Each row was made from one walk, in order. Every step used is in the known rows, and no mark comes twice. Write each row's walk.
Known rows
lagomi, kase, tise, fonol, babon: [ 0.32  3.89 -0.93 -0.61  1.05 -0.84 -1.55 -0.67 -2.49 -1.27  0.34 -4.87
  1.71  0.07  0.16  0.76  0.54 -0.99  0.36  0.38 -0.08  0.85 -0.29 -1.72
 -3.73]
tise, pafi: [ 0.56 -0.97  0.58  0.25  0.78  0.79 -0.11  1.67  0.95  0.88  0.98 -0.14
 -3.31  0.82 -1.36  4.27  0.91  0.74 -0.19 -0.99  1.17 -0.79  0.30  0.11
 -0.80]
tise, pafi, lagomi, fonol: [-0.16 -3.65  0.60  1.70 -1.02  0.77 -0.44 -1.28  2.66  1.14  0.44  2.46
 -2.55 -1.02  0.02  1.24 -1.09  0.69 -0.21 -1.76  1.91 -0.16  0.58  0.50
  2.67]
mima, babon, fonol, tise: [ 0.22 -3.83  0.95  0.34  0.62 -1.60 -4.98 -0.17 -1.89 -0.04 -0.86  6.06
  0.16 -0.55 -0.27 -1.39 -1.90 -0.18 -0.16  0.36 -3.73 -2.65 -0.12  1.08
 -1.36]
babon, fonol, lagomi, pafi: [-0.28  3.78  0.14 -0.14 -0.65 -1.75  1.14  1.49 -1.35  1.30 -1.59 -1.23
 -1.51 -1.14  0.81  0.15 -2.55 -0.04  0.29 -0.37  0.24 -2.28 -0.62  0.70
 -0.03]
bidifuv, kase, tise, pafi: [ 0.67 -2.78  2.64 -1.34 -0.11  1.75 -0.61 -1.64 -0.20 -0.62 -0.14 -3.69
 -2.14  0.43 -0.92  4.51  3.86  1.39 -0.92 -0.75  0.97 -0.55  0.67  0.20
  0.50]
babon, fonol, lagomi: [ 0.43  4.59 -0.49 -0.09 -0.72 -1.02  0.52  1.74  0.74  1.11 -1.24 -1.56
 -0.45 -0.10  0.92 -1.42 -1.59 -0.22 -0.31  0.37 -0.42 -1.07 -0.66  0.64
  1.40]
mima, babon, fonol, lagomi, kase: [ 0.01  6.20 -0.25  0.48  0.73 -0.56 -1.92 -0.06 -0.95  1.42 -0.78  4.66
 -0.08 -1.23 -0.47 -2.76 -1.90 -0.58  1.35 -0.42 -2.19  0.74 -0.64  1.09
  1.02]
tise, pafi, lagomi, fonol, babon, mima: [-0.47 -4.15  0.16  2.77 -0.72  0.46  0.13 -2.62  0.90  2.02 -0.92  1.66
 -1.92 -1.70  1.99  0.19 -3.97  1.36 -0.29  0.24  2.29  2.10  0.40  0.43
  0.12]
kase, tise, fonol, lagomi, pafi, babon: [-0.53  0.76  0.65 -0.83 -1.22 -1.69  2.34 -2.65 -1.58 -2.25  1.39 -5.39
  1.18 -0.55  1.07  1.10  1.17 -1.47 -0.31  1.28  0.68 -1.39  0.39 -0.21
 -0.60]
lagomi, kase: [-0.08  2.40 -1.75 -0.31  1.41  1.00  0.02  3.83 -0.06  0.88  0.16  4.00
 -0.43  1.44 -1.03 -0.93  0.28 -0.01  1.05 -1.16 -0.84  0.07 -0.63 -0.30
 -0.65]
tise, fonol, babon, mima: [-0.07  1.45 -0.58  1.35  1.10 -0.54  0.10  1.41 -1.04  1.87 -1.16 -0.69
 -1.69 -0.19  2.29 -1.37 -1.86 -0.82 -0.81  0.85  0.86  0.53 -0.15 -0.71
 -3.98]
lagomi, fonol, tise: [-0.71 -5.38  0.59  1.25 -0.53 -0.54  0.59  2.05  0.77 -0.61 -0.44  5.07
  1.84  0.63  2.01 -0.50 -0.79 -0.03 -0.30  0.70 -0.58 -2.99 -0.30  0.52
 -0.57]
kase, tise: [ 1.27 -2.94 -1.06 -1.55 -0.29  0.74 -1.10  2.37 -1.78 -1.22 -0.04 -2.27
 -0.98  2.20 -0.80  1.15  3.29  0.01 -0.51  0.34 -0.60 -1.56  0.16 -1.06
 -1.55]
bidifuv, kase, tise: [ 0.66 -2.80  0.84 -1.93 -0.39  1.78 -1.53 -0.37 -0.73 -1.06 -1.07 -2.12
 -0.79  1.54 -0.21 -0.09  3.81  0.76 -1.08 -0.28 -1.33 -1.18  0.26  0.13
  0.88]
fonol, babon: [ 0.72 -0.73 -1.24 -0.03  0.44 -0.02 -2.14 -0.84  0.02 -0.64  0.32 -1.88
 -0.90  1.84  0.37 -0.05 -1.30  1.09 -0.51  0.79 -1.72  0.00 -0.32 -0.27
 -2.01]
lagomi, fonol: [-0.16 -2.03 -0.94  0.91 -0.94  1.02  0.72  2.16  1.14  1.03 -0.36  3.46
 -1.58  0.63  1.31 -1.01  0.21 -0.16  0.04 -0.76  1.13 -1.96  0.17  0.73
 -0.45]
pafi, tise: [ 0.83 -4.83 -1.41 -0.15  0.93  0.78 -0.22  3.37  2.76 -0.42  0.25  1.74
  1.18  1.49 -2.30 -3.13  1.03  0.16 -0.52 -0.53 -0.29 -0.03  0.16 -0.44
  0.18]
pafi, tise, fonol, lagomi, kase: [-0.40  5.03 -0.23  0.86  2.38 -0.85  2.53  3.26  3.34 -0.29  0.44  0.53
  3.92 -0.62 -1.24 -3.85  0.35 -1.85  0.44 -0.40  0.95  1.73 -0.74 -0.97
  1.53]
pafi, tise, fonol: [ 0.39 -1.70 -0.56  0.48  1.66 -0.21 -0.04  3.34  3.09 -0.01  0.43  0.06
  0.89 -0.03 -1.42 -3.05  1.18 -1.54 -0.85 -1.09  1.21 -0.49  0.30 -0.96
 -0.62]
mima, babon, fonol: [ 0.80 -0.09 -0.58  0.05  0.28  0.04 -4.62 -0.35 -1.30  1.81 -0.70  4.51
 -3.12 -0.54 -0.73 -2.08 -1.00 -0.35  0.10 -1.09 -2.03 -1.47  0.29  1.33
 -1.31]
pafi, lagomi, fonol: [-0.07 -3.94 -1.15  1.14 -1.21  0.82 -1.18 -0.37  2.14  0.67 -0.54  3.70
 -1.17  0.10  0.94 -3.33 -1.07  0.11 -0.31 -1.24 -0.20 -0.83  0.08  0.30
  2.89]
bidifuv, kase: [ 0.02 -1.15  0.85 -0.73  0.35  1.87 -0.97  0.03  1.60  0.57 -0.99  1.73
 -1.71  1.28  0.19 -1.59  1.45  0.89 -0.80 -1.09 -1.55 -0.96 -0.13  0.96
  1.77]

Write each row's walk
[-0.08  0.58 -0.35  0.41  1.33  0.57 -1.16  0.36  1.30  1.00  1.04  3.05
 -1.17 -0.26 -2.45  1.37 -0.91  0.78  0.86 -2.18  0.01  1.65 -0.19 -0.46
  2.70]
tise, pafi, lagomi, kase
[ 0.40  3.95  0.80 -0.60  0.48  0.15  2.12  1.69 -1.02 -1.04  1.03 -3.76
  0.69  0.50 -1.56  4.87  2.54  0.37  0.84  0.48  1.19  1.23 -0.33 -0.88
  0.43]
fonol, lagomi, kase, tise, pafi
[-0.23 -0.47 -0.46 -1.11 -0.93  0.88  1.43 -1.80 -0.08 -1.31  2.46 -0.76
  1.51  0.37 -2.05  3.45  1.72  0.41  1.13 -0.01  0.82  1.40  0.77  0.05
 -0.72]
lagomi, kase, tise, pafi, babon
[-0.22  3.14 -1.23  0.20  1.02 -0.34  0.55  2.00 -3.49  0.59 -1.25 -1.86
  1.05 -0.48  1.24 -0.41 -0.08 -1.25  0.45  1.14  1.24  1.64 -0.27 -1.84
 -4.75]
lagomi, kase, tise, fonol, babon, mima
[-0.30  2.99  0.30 -0.81 -0.94  0.15  3.25 -2.63  0.62 -2.10  2.42 -3.06
  2.69  0.33 -1.03  3.34  1.51  0.52  0.94  1.40  0.61  2.21  0.19  0.27
  1.52]
fonol, lagomi, kase, tise, pafi, babon
[-1.94 -6.73  1.39  2.35 -1.50 -0.04  4.35 -0.80  1.64  0.60  0.37  7.21
  1.95 -1.09  2.52  1.20 -2.39  0.26 -0.04  1.80  2.32 -0.44  0.82  1.82
 -0.97]
lagomi, fonol, tise, pafi, babon, mima
[ 0.48  0.21  1.74 -1.00  0.24 -0.03 -2.74 -4.07 -0.94 -1.58 -0.66 -6.86
  0.26  0.02  1.51  0.21  1.66 -0.12 -1.55  0.49 -0.73 -0.25  0.22 -0.51
 -1.48]
bidifuv, kase, tise, fonol, babon
[-0.03 -2.08  0.04 -0.05 -0.80  0.80  0.94 -2.44  2.63 -0.19  2.42  0.60
 -1.21  0.73 -0.99  2.78 -0.05  0.67 -0.11 -0.23  0.57  0.17  0.86  1.21
  0.06]
tise, pafi, babon
[-0.49  8.57 -0.10  0.59  1.67 -0.80  1.86  2.75  1.03  0.72  0.20  0.06
  1.09 -0.16  0.54 -1.05  0.23 -1.65  0.56 -0.44  0.37  0.40 -1.05 -0.63
  1.11]
tise, fonol, lagomi, kase
[ 0.44  3.56 -0.88 -1.13  0.06  0.22  1.32  2.62 -1.38 -1.49  0.04 -2.20
  2.05  1.55 -0.57  0.25  2.36 -0.11  0.68  1.06 -0.95  0.61 -0.78 -1.17
  0.87]
fonol, lagomi, kase, tise
[-0.49 -3.24 -1.82  0.20 -0.74  1.37  2.15  1.01  0.78  1.44 -0.05  4.91
 -0.40  1.23  0.96 -3.31 -0.81 -0.01 -0.13  1.04 -0.32  0.43  0.39  1.06
 -0.62]
pafi, babon, mima
[ 0.27  2.10  0.79 -0.95 -3.00 -1.04  1.77 -3.80  0.91 -1.18  1.03 -6.33
  1.55 -1.12  0.16  2.90 -0.18  0.21 -0.29  1.56  1.44  0.23  0.74  1.08
  1.31]
kase, tise, pafi, babon, fonol, lagomi
[ 0.73 -5.18  2.36 -1.09 -0.36  1.41 -2.56 -3.51  0.78 -0.96 -0.19 -3.04
 -1.67 -0.15 -1.47  2.19  2.65  1.53 -1.20 -1.23 -0.26  0.56  0.61 -0.14
  3.90]
bidifuv, kase, tise, pafi, lagomi
[ 0.23  2.03  1.08 -0.66  0.22 -1.73  1.46  1.64 -3.07 -1.28  0.06 -5.80
 -0.71 -0.36  0.55  2.46  2.19 -1.56 -0.39  0.37  1.27 -2.27 -0.13 -1.37
 -1.51]
kase, tise, fonol, lagomi, pafi
[-0.49 -1.79  1.82  1.21  1.62 -1.75 -5.34 -2.46 -0.79  0.48  0.28  7.61
  0.61 -2.73 -2.04  0.15 -3.73  0.49  0.99 -1.27 -2.61  0.43 -0.15  0.64
  1.78]
mima, babon, fonol, tise, pafi, lagomi, kase
[ 0.72  2.79  0.30  0.38  0.04 -0.69 -2.80 -0.92 -0.40  0.86 -0.77  1.79
 -1.80 -0.62  0.02 -2.09 -1.29 -0.37 -0.01  0.23 -2.42 -0.61 -0.14  1.39
  0.79]
mima, babon, fonol, lagomi
[-0.10  0.66 -1.39  0.47  0.90 -0.70 -1.60 -0.12 -2.56  0.40 -1.29 -1.52
  1.34 -1.14  0.80 -2.88 -1.43 -0.80  0.14  0.64  0.03  2.87 -0.37 -2.17
 -1.22]
pafi, lagomi, kase, tise, fonol, babon, mima
[-0.49 -4.79  1.84 -0.78 -1.53  2.25  2.52 -3.30  0.33  0.35 -0.14 -0.03
 -0.64 -0.17  0.45  1.67  2.02  1.07 -0.68  0.75  1.51  1.44  1.25  1.37
  0.42]
bidifuv, kase, tise, pafi, babon, mima
[-0.06 -4.01  2.03 -1.61 -1.58  1.77  0.39 -5.47  1.38 -1.61  1.44 -2.90
  0.21  0.33 -0.56  2.98  2.81  1.34 -0.77  0.13  0.37  0.38  1.21  1.42
  1.60]
bidifuv, kase, tise, pafi, babon
[-1.56  1.68  0.49  1.02 -0.32 -1.06  5.00 -0.25 -0.41  1.28 -0.04  1.55
 -0.31 -1.31  2.50 -1.50 -1.77 -1.71 -0.03  1.08  1.68 -0.27  0.04  0.63
 -0.79]
tise, fonol, lagomi, pafi, babon, mima
[ 0.21 -1.50 -1.34  0.71  0.82  0.50 -0.24  1.25 -1.10  1.28 -1.35  0.72
 -1.54  1.37  1.48 -1.37 -1.91  0.88 -0.44  1.45 -0.50  0.97 -0.29 -0.22
 -3.09]
fonol, babon, mima
[ 0.09 -5.23  2.57  0.45 -1.59  0.88 -2.53 -7.96  1.01 -1.46 -0.63 -4.69
 -0.09 -1.61  1.28  1.81 -0.16  2.15 -1.12 -0.16  0.59  1.39  0.78  0.62
  2.56]
bidifuv, kase, tise, pafi, lagomi, fonol, babon
[-0.68 -3.13  1.24  0.71  1.79 -1.01 -1.38  0.26  0.90 -0.82  0.81  4.93
  2.11 -0.25 -1.77  1.97 -1.58  1.04  0.57 -0.69 -1.61  0.56 -0.69 -0.58
  2.52]
fonol, tise, pafi, lagomi, kase
[ 0.26  6.75 -0.98 -1.23 -0.81 -0.82  0.97  2.43 -1.48 -0.21 -1.33 -2.57
  2.28 -0.43 -0.06 -0.71  0.11 -0.45  0.86  0.54 -0.03  0.20 -0.80 -0.45
  0.61]
babon, fonol, lagomi, kase, tise
[-1.25 -1.27 -0.43  0.46 -0.92 -0.14  4.73  0.10 -0.68  0.88 -0.10  2.98
 -0.13  0.12  1.64 -1.78 -2.17  0.06  0.29  1.54  0.03  0.18 -0.12  1.21
  0.06]
fonol, lagomi, pafi, babon, mima
[ 0.10  3.66 -0.88 -0.88  0.96 -0.01 -0.20  3.18 -2.04 -0.18  0.13 -1.26
  0.44  0.20 -0.76  0.61  2.59 -1.90  0.62 -0.86  0.89 -0.62 -0.13 -1.75
 -1.95]
lagomi, kase, tise, fonol
[-1.11  7.73  0.20  0.33 -1.24 -0.74  3.29 -2.75  2.59  0.88  1.22  0.36
  2.08 -1.88 -0.10  0.84 -3.38  0.15  1.26  0.06  1.22  1.86  0.00  1.88
  2.20]
tise, pafi, babon, fonol, lagomi, kase
[-0.02  0.42  0.28 -0.10  0.28 -0.72  1.43  1.62 -1.07  0.01 -0.19 -0.73
 -1.86  0.81  0.06  1.19 -0.27  0.23  0.06  0.11 -0.44 -1.75 -0.66  0.08
 -0.03]
fonol, lagomi, pafi
[ 0.51  0.48 -1.76 -1.46  0.34  1.02 -0.31  3.28 -2.30 -0.68 -0.01  0.22
  0.51  1.68 -1.48  0.47  2.67 -0.10  0.86 -0.25 -0.58 -0.17 -0.30 -1.14
 -1.35]
lagomi, kase, tise
[ 0.53 -1.82 -1.92 -1.29  0.31  0.52 -2.35  1.21 -1.20 -1.05 -0.02  0.81
  0.91  1.10 -1.82 -1.86  1.42  0.22  0.60 -0.79 -1.86  0.88 -0.33 -1.62
  2.06]
pafi, lagomi, kase, tise
[ 0.94  0.14 -0.32 -0.60  0.09 -1.01 -2.48 -1.01 -1.87 -1.80  0.31 -7.45
 -0.15  0.61  0.95  1.31  1.22 -0.78 -1.07  1.12 -0.04 -0.61  0.19 -1.61
 -3.70]
kase, tise, fonol, babon
[-0.12 -2.76 -0.04  0.43  1.89 -1.01  0.71  2.92  0.72  0.19  0.33  0.60
 -0.04 -1.02 -1.76 -1.54  0.18 -1.49 -0.13 -1.80  1.75 -1.76  0.35 -0.82
 -2.28]
lagomi, pafi, tise, fonol
[-0.35  8.41 -1.02 -0.03  0.08 -0.88  1.50  2.48  0.51  1.61 -1.35  1.06
  1.54 -0.64  0.39 -2.18 -2.43 -0.35  1.09 -0.29 -0.35  0.30 -1.08  0.41
  1.18]
babon, fonol, lagomi, kase
[ 0.02 -3.50 -1.11  1.38 -1.34 -0.08 -2.65 -3.71  1.60 -0.42 -0.36  0.58
  0.18 -0.02  1.83 -3.44 -3.21  1.05 -0.51  0.05 -1.01  0.53  0.03  0.24
  1.41]
pafi, lagomi, fonol, babon
